Each row was made from one walk, in order. Every step used is in the known rows, and no mark comes twice. Write each row's walk.
Known rows:
Y > G > K: [ -9  -2   6  21  -4  -2  -6  -7   9   6  -6 -11   7 -23 -12  -1  13  14
   4  12   4  -3  16 -10   5   7   4 -12  -7 -18 -24 -14  -2   2  14  -1
  -5 -24  -5  -9   3]
R > B > K > F > Q > P: [  0 -14 -12  11  10  -8  14   0   8  16 -17 -15   1  -1 -16  -8   7  14
   9  17  -1  -2   6  -8  25   6  -5  -3 -12  -9 -16   0   2  -7  12  -8
 -10 -13 -12  -4   4]
Q > D: [ -7  -6  -8  10  -7   1   9  -7  -4  -2 -15   2   7 -10  -4  -5   7  11
   7  15  15   0   2   2  19   7   5 -12 -17 -11 -19  -2   0   3  10   1
  -2  -7 -11  -1   5]
R > B > K: [ -5 -12   4  18 -11 -15  11 -14  13   4 -10 -13   7   5 -13  -1   0  10
   2  11  12  -1  16   0   6   7  -6  -9 -14 -15 -14  -3   0  -9   9  -4
  -6 -13 -18 -11  -6]
F > Q > G: [ -9  -5 -11  11   6   3   3  -4  -4   5  -7 -14   8 -13  -8   5   6   7
   0   8  -3  -8  -3  -9  35   2   5  -3   7  -6 -14  -6  -7   0   2  -4
   0  -5 -10  -6   7]
B > K: [ -9 -10   2  17  -2  -9   8 -14   7   4  -3  -9   1  -3 -13   0   4  12
   7   8  11  -2   8  -1   5   8  -7  -8 -12 -16  -6  -4  -3  -6   9  -6
  -5 -14 -12 -12  -5]
J > Y: [ -5  -5   4  -1   1  -6   5  -7   0  -3  -6 -13   2 -15 -13   2   5  19
  10   7  -4  -7   9   0  15  12  -6  -8 -12 -13 -14   1  -3   3   9  -5
  -1 -13 -12  -8  -2]
F > Q > P > K > G: [-19 -12  -2  13  12  -4   7 -14   0   3 -10 -12   0  -9  -6   3  12  16
  20  11   6  -2   1 -16  19   5   2   0  -3  -7 -13  -3  12  -4  18  -7
 -17 -11  -6  -8   0]
Y > G > K > P: [-11  -5   0  20   1  -7  -2 -11   4   6   2  -8  10 -26 -11  -4  12  15
   7  13   1   0  14  -8  15   8   0  -8  -4 -15 -25 -15   6  -3  12  -1
   3 -19  -3  -9   4]
R > B > K > J > Y > G: [ -1  -7  10  12  -5 -17  -2 -17  15   6  -2 -21  11 -13 -17  -1   2  29
   1  12  -1   1  19  -4  21  14 -14  -8 -16  -6 -23  -5   5 -14  12  -5
  -3 -19 -10 -12  -2]
R > B > K > F > Q: [ -3 -12  -5   4   2 -11   3  -7  11  12 -13  -3   5   5 -14 -11  -2  15
  -4  11  -2   0   9  -3  20   3  -8  -5   1  -8 -14  -2  -4  -7   5  -4
  -4 -10 -16  -7   1]
Q > P > K > B: [ -7 -15  -6  24   5  -9   8  -7   1   9 -12 -13   5 -10 -11  11   5  14
  14   6   9  -6   4  -5   4  12  -4 -11 -11 -20 -17  -4   5  -2  21  -8
 -14 -19 -15  -1   9]
J > Q > D: [ -8   1 -14   7  -3   5  10  -8   0  -5 -19  -5   6 -11  -3  -5   5  16
   7  17  17  -2   3  -1  26   3   1 -10 -16 -16 -18  -1  -8   5   9  -1
  -3   0 -13  -1   2]
F > Q > P: [ -9  -9 -14   9  16  -1  14   3   1  10 -14 -18  -3 -10  -9   3  11  13
  14  14  -1  -5  -2 -12  30   8  -4  -5  -4 -10 -14  -4   2   1   7  -6
  -7  -9  -8   0   9]
Y > G > K > F > Q: [ -6  -5  -4   7   7  -3  -8  -3   8  14 -11  -2   5 -13 -14 -11   6  18
  -3  12  -7  -2   9  -9  20   3  -1  -8   5 -10 -21  -9  -5   0   9  -2
  -3 -17  -8  -6   7]
J > Y > G > K > B > R: [-10  -3  -4  27  -8  -8   7  -2   7   0 -11  -2  10 -19  -6  -5   4  15
   6   3  -4  -9  11  -5   1  13  -8  -5  -4 -23 -19  -9  -6   0  14  -6
  -5 -19  -6  -2   4]
K > J > Y: [ -7  -6   8   0   4  -7   3 -13   2  -1  -4 -11   4 -19 -13  -1   1  30
   8   8  -5  -3   9   2  18  16 -14  -8 -12  -6 -14   0   7  -5  13  -2
  -3 -13  -9  -8  -3]
J > Q > P: [ -7  -2 -16  12  13   2  15  -1   2   4 -15 -26  -4 -13 -10   5  13  17
  19  15   4  -7   2 -10  23   8  -7  -5 -13 -19 -12  -1  -5   0  15  -6
  -8  -7  -9  -3   5]
D > Q > G: [ -6  -7  -2  11  -2   9  -4  -5  -4   1  -8  -2   6 -17 -10   6  10   6
  -6   2  -2 -12  -1  -5  27   8   0  -3   0  -8 -11  -1  -8  -4  12  -2
   8  -9  -9  -7   6]
F > Q: [-14  -6  -6   2  10  -3   4  -5   3   6 -11  -7   1  -6  -5   1   2  13
   2   8  -2  -4   0  -9  25   5  -6  -9  11  -8 -13  -6  -4   1   0  -2
  -1  -6 -12  -3   6]
Q > P > K: [-10 -15  -1  16   5  -3  12  -9  -1   3  -9 -10   1 -11 -14   3  11  13
  24   9   7  -2   5 -14   3   5   4  -7 -15 -16 -16  -4   7   5  19 -11
 -20 -18 -10  -4  -1]
D > Q > G > Y: [ -3 -10  10   7  -5   4 -12  -6   1   2 -12 -13   6 -24 -11   6  12   6
  -4   2  -1  -8   3  -4  21   3   1  -6   5 -15 -15  -1 -10  -8   9 -10
   3 -12  -7 -13   4]
J > Q > G: [ -8   2 -13  14   1   7   5  -7  -4  -1  -7 -21   6 -16  -9   8   7  12
   6   9   3 -11   2  -7  29   1   2  -3  -1 -15 -12  -4 -14   0   9  -4
   0  -2 -10  -9   4]
R > B: [ -7  -9   0  10 -11 -10   9  -8   7   2 -16 -12   7   1  -8   2   1  10
   3  11   5  -3  14  -1  10   9  -4 -10  -4 -12 -21  -3   1  -4   8   2
  -1 -11 -15  -3   2]
K > G: [-19  -5   0  12   2  -5   1 -17  -1  -1  -7 -11  -1  -8  -3   5  10  14
  11   8   5  -3   3  -3  14  12  -4  -3   0  -7  -9  -2   5 -10  15   3
   0 -10  -2 -10   3]

Which walk is each row?
[ -9  -3 -12  13  15   1  15  -7   3   6 -13 -25  -3 -16  -9   2   9  26
  17  15   3  -5   2  -9  26  11 -14  -5 -12 -13 -12  -3   3  -6  18  -4
 -10  -7  -6  -2   4] -> K > J > Q > P
[ -3  -6  10  12   0 -14  -4 -17  11   6   3 -19   7 -18 -17  -1   4  31
   3  10  -2   0  14  -4  21  14 -14  -8 -14  -7 -19  -5   3 -13  13  -6
  -2 -20  -7 -13  -1] -> B > K > J > Y > G
[-12  -6  -1  15   2  -4   5 -10  -1   3  -1  -4   8 -23  -9  -5  10  12
   9  12   3  -2  11  -4  10   8   1  -7  -5 -16 -19 -12   7   1  11   0
   1 -15  -5  -8   1] -> G > K > P
[ -5  -8  10   5   3 -11   6 -17   6   0  -1 -12   4 -15 -17  -3  -1  30
   7   8  -1  -2  11   2  16  15 -15  -7 -18  -8 -10   0   7  -8  13  -6
  -6 -14 -12 -12  -8] -> B > K > J > Y
[ -5  -4   8   9   1 -10  -6 -14   7   5   0 -18   7 -21 -14   1   5  31
   4   9  -6   0  12  -4  22  15 -13  -9  -9  -5 -21  -5   3 -10  13  -3
   1 -18  -5  -9   3] -> K > J > Y > G
[ -2 -17   0   7   3  -1  -2  -7   1   9 -12   7   0  -9 -19  -8  11  15
  11   6  -3  -3   6  -6   3   8  -3  -4 -13 -12 -13   3   2  -2  27  -9
 -10 -21  -8  -5   3] -> D > Q > P > K > F
[ -6  -8   2   7   1  -1  -6  -5   1   5 -11 -22   7 -20  -9   5   8   8
   1   7  -2  -5   1  -7  27  -3   5  -6  11 -13 -18  -5  -9  -5   0 -12
  -2  -8  -9 -12   4] -> F > Q > G > Y
[ -4  -9 -12  11  15   1   9   5   3  14 -15 -11  -1 -14 -15  -8  12  15
  12  16  -5  -4   3 -11  22   7   0  -4  -8 -12 -17  -4   1   2  15  -6
 -10 -16  -6  -3   7] -> G > K > F > Q > P
[ -6  -7   7  12  -1   1  -6 -16   4   0  -9 -24   8 -25 -12   4   5  18
   7   7   4  -4   6  -8  19  -4   1  -6   3 -17 -18  -5  -6  -7  11 -13
 -12  -8  -8 -15  -3] -> P > K > J > Q > G > Y
[-16  -7 -11  26  -5  -8  13  -5   1   0 -13   3   5  -6   0  -2   1  11
   8  -1  -1  -8   1   1   1  14 -14  -5   4 -20  -9  -4  -6  -4  11  -3
  -1 -10  -6   2   8] -> K > B > R
[-15  -3  -1   9   7   0   5 -20   6  -2  -8 -11   3 -13  -9  -1  -1  30
  11   8   7  -2   8  -9  13   4 -12  -8  -2 -14 -13  -5   0  -2  16  -4
 -13  -5 -12  -6  -4] -> P > K > J > Q
[-14 -13  16   9  -3  -8  -8 -20   4  -1 -10 -16   2 -17  -7   4  10  13
  14   5   8   1   8  -8   4   1   2  -6   4 -16 -16  -2   4  -9  14 -11
 -12 -15  -4 -16  -4] -> P > K > G > Y
[ -4  -5  11   4   2   3  -2 -10   3  -2  -6  -5   9 -30 -16  -4   5  27
  -1   8  -6  -9  11  -3  22  14  -6  -5 -14  -7 -17  -3   5  -1  17  -2
  -4 -16  -9 -10  -5] -> D > Q > G > K > J > Y
[-14  -4  -7  34  -8  -7   7  -4   7   3 -12   0   9 -15  -3  -5   5  12
   5   2   0  -8   9  -5  -1  12  -8  -6   1 -23 -17 -11  -6  -2  14  -3
  -5 -18  -3  -1   8] -> Y > G > K > B > R
[ -4  -7 -14   2   1   0   4  -3  -1   5 -19   9   7  -6  -7 -14   4  14
   0  16   6   1  -1   1  29   2   3  -9  -9  -6 -20   0  -2   2   7  -1
  -1  -5 -12   0   8] -> K > F > Q > D
[ -9 -12  -4   1   8  -5  -2  -8   3   8 -11   5   3  -4 -13  -9   1  16
   4   7  -5   0   4  -8  15   0  -2  -7   7  -8 -15  -3  -3   2   9  -6
  -9 -12 -12  -4   3] -> P > K > F > Q
[ -3  -8   8  12   4 -10  -1 -14   7   6  -1 -21   7 -23 -18   1   8  32
  13  11  -4   1  12 -11  20  13  -9  -7 -17  -7 -24  -6   8  -8  18  -9
 -10 -22  -6  -8   2] -> Q > P > K > J > Y > G
[-12   4  -1  15   6   1  -1 -15  12   3  -8 -16   5 -22  -9  -3   4  31
   4  13   5  -3  13 -10  19   7 -11  -9  -2 -15 -19 -10  -3  -4  16   1
  -8 -10  -7  -8   0] -> Y > G > K > J > Q
[ -3  -4   2  22  -2  -9  -5  -4   9   9 -10 -17  10 -24 -13   7   5  19
  -1   9   2  -8  14  -3   8  15  -4 -14  -8 -22 -25  -8  -3  -2  17  -3
  -3 -24 -13  -7   9] -> J > Y > G > K > B
[-13 -10   4  18  -7 -13   7 -21   9   2  -9 -15   4   3  -7   1   5  12
   6  12  13  -1  12  -2  12  10  -6  -2 -10  -8 -11  -1   7 -17  14  -1
  -6 -11 -10 -15  -6] -> R > B > K > G
[ -8  -4   3  14   1  -8  -1 -10   4   3   3 -11  11 -30 -14  -4  12  18
   8  13  -3  -2  16  -7  17  10  -1  -7  -9 -16 -26 -13   6  -1  12  -4
   2 -19  -5 -11   1] -> J > Y > G > K > P
[  0 -11 -11   6  -6  -6   9  -6   6   7 -20   6  11   2 -10 -17   0  13
  -4  19  12   2   6   1  28   1   3  -8 -15  -6 -22   0  -1  -2   7  -2
  -5  -6 -17  -3   2] -> R > B > K > F > Q > D
[-14  -4 -13  29  -3  -1  11   0   2   2 -14   2  11 -15  -1  -5   2   8
   3   3  -3 -12   2  -7  11   7  -2  -2   7 -20 -15 -11  -8   2   9  -5
  -6 -11  -7   0   7] -> F > Q > G > K > B > R
[-11  -4   4  22   1   3   1 -13   0   4  -5  -8   9 -26 -11  -4   5  22
   3  11   2  -4   9  -3  14  10   0  -7  -5  -6 -17 -12   9  -4  18   2
  -8 -16  -3  -9   0] -> Q > G > K > J
[ -3  -9 -12   5  -1  -3   6  -6   2   6 -16   8   7  -4 -10 -16   2  14
  -1  16  10   2   1   1  27   2   3  -8 -13  -7 -17  -1  -2  -1   7  -3
  -5  -6 -14  -4   3] -> B > K > F > Q > D
[ -7  -4  11   5   3  -4   2 -12   4  -1  -5 -10   6 -26 -14  -4   3  30
   7  10  -3  -4  14  -1  12  14  -8  -8 -15 -10 -18  -4   8   1  16  -1
  -8 -18  -9 -10  -6] -> G > K > J > Y
[-10 -13  -1  21  -1 -10   1 -12   2   6 -10  -6   7  -8 -10  10   0  14
   7   2   9  -5   6  -2  -1  10  -4 -13  -2 -20 -16  -5   1  -1  18  -6
 -10 -17 -17  -2   7] -> P > K > B
[ -3  -4  -1   1   7  -4  -8  -1   9  11 -10  -4   6 -17 -17 -12   5  21
  -2  12 -10  -3  11  -9  23   4  -2  -6   0 -10 -22  -6  -5   2   9  -4
  -3 -18  -9  -8   3] -> J > Y > G > K > F > Q
[ -1  -1  -7  15  -1   6  -4  -3   0   5 -11  -6   6 -20 -18  -9  10  14
   3  12  -2  -7  11  -2   9   3   5  -4  -8 -17 -17  -5 -10   2  20  -2
  -4 -16  -6 -11   1] -> J > Q > G > K > F
[ -5  -8   5   8  10 -10  -1 -11   9   8  -3 -20   7 -21 -17   0   6  32
  10  12  -6   0  10 -15  29  10  -9  -7 -10  -5 -25  -6   7  -6  13 -10
 -11 -18  -8  -7   2] -> F > Q > P > K > J > Y > G
[ -9  -3  -2  12   1  -7   9 -19  14   1 -11 -18   5  -5 -10  -3  -4  28
   3  12  10  -2  13  -4  19   7 -18  -7  -7 -13 -12  -4  -1 -11  12  -1
  -9  -4 -16 -10  -6] -> R > B > K > J > Q
[ -7 -13  -1  17  -5 -17  12 -17   7   5  -1 -10  10  -4 -11  -5   3  12
   5  13   8   1  14   0  16   8  -8  -6 -10 -13 -16  -7   8 -11   7  -4
   2 -10 -13 -11  -4] -> R > B > K > P
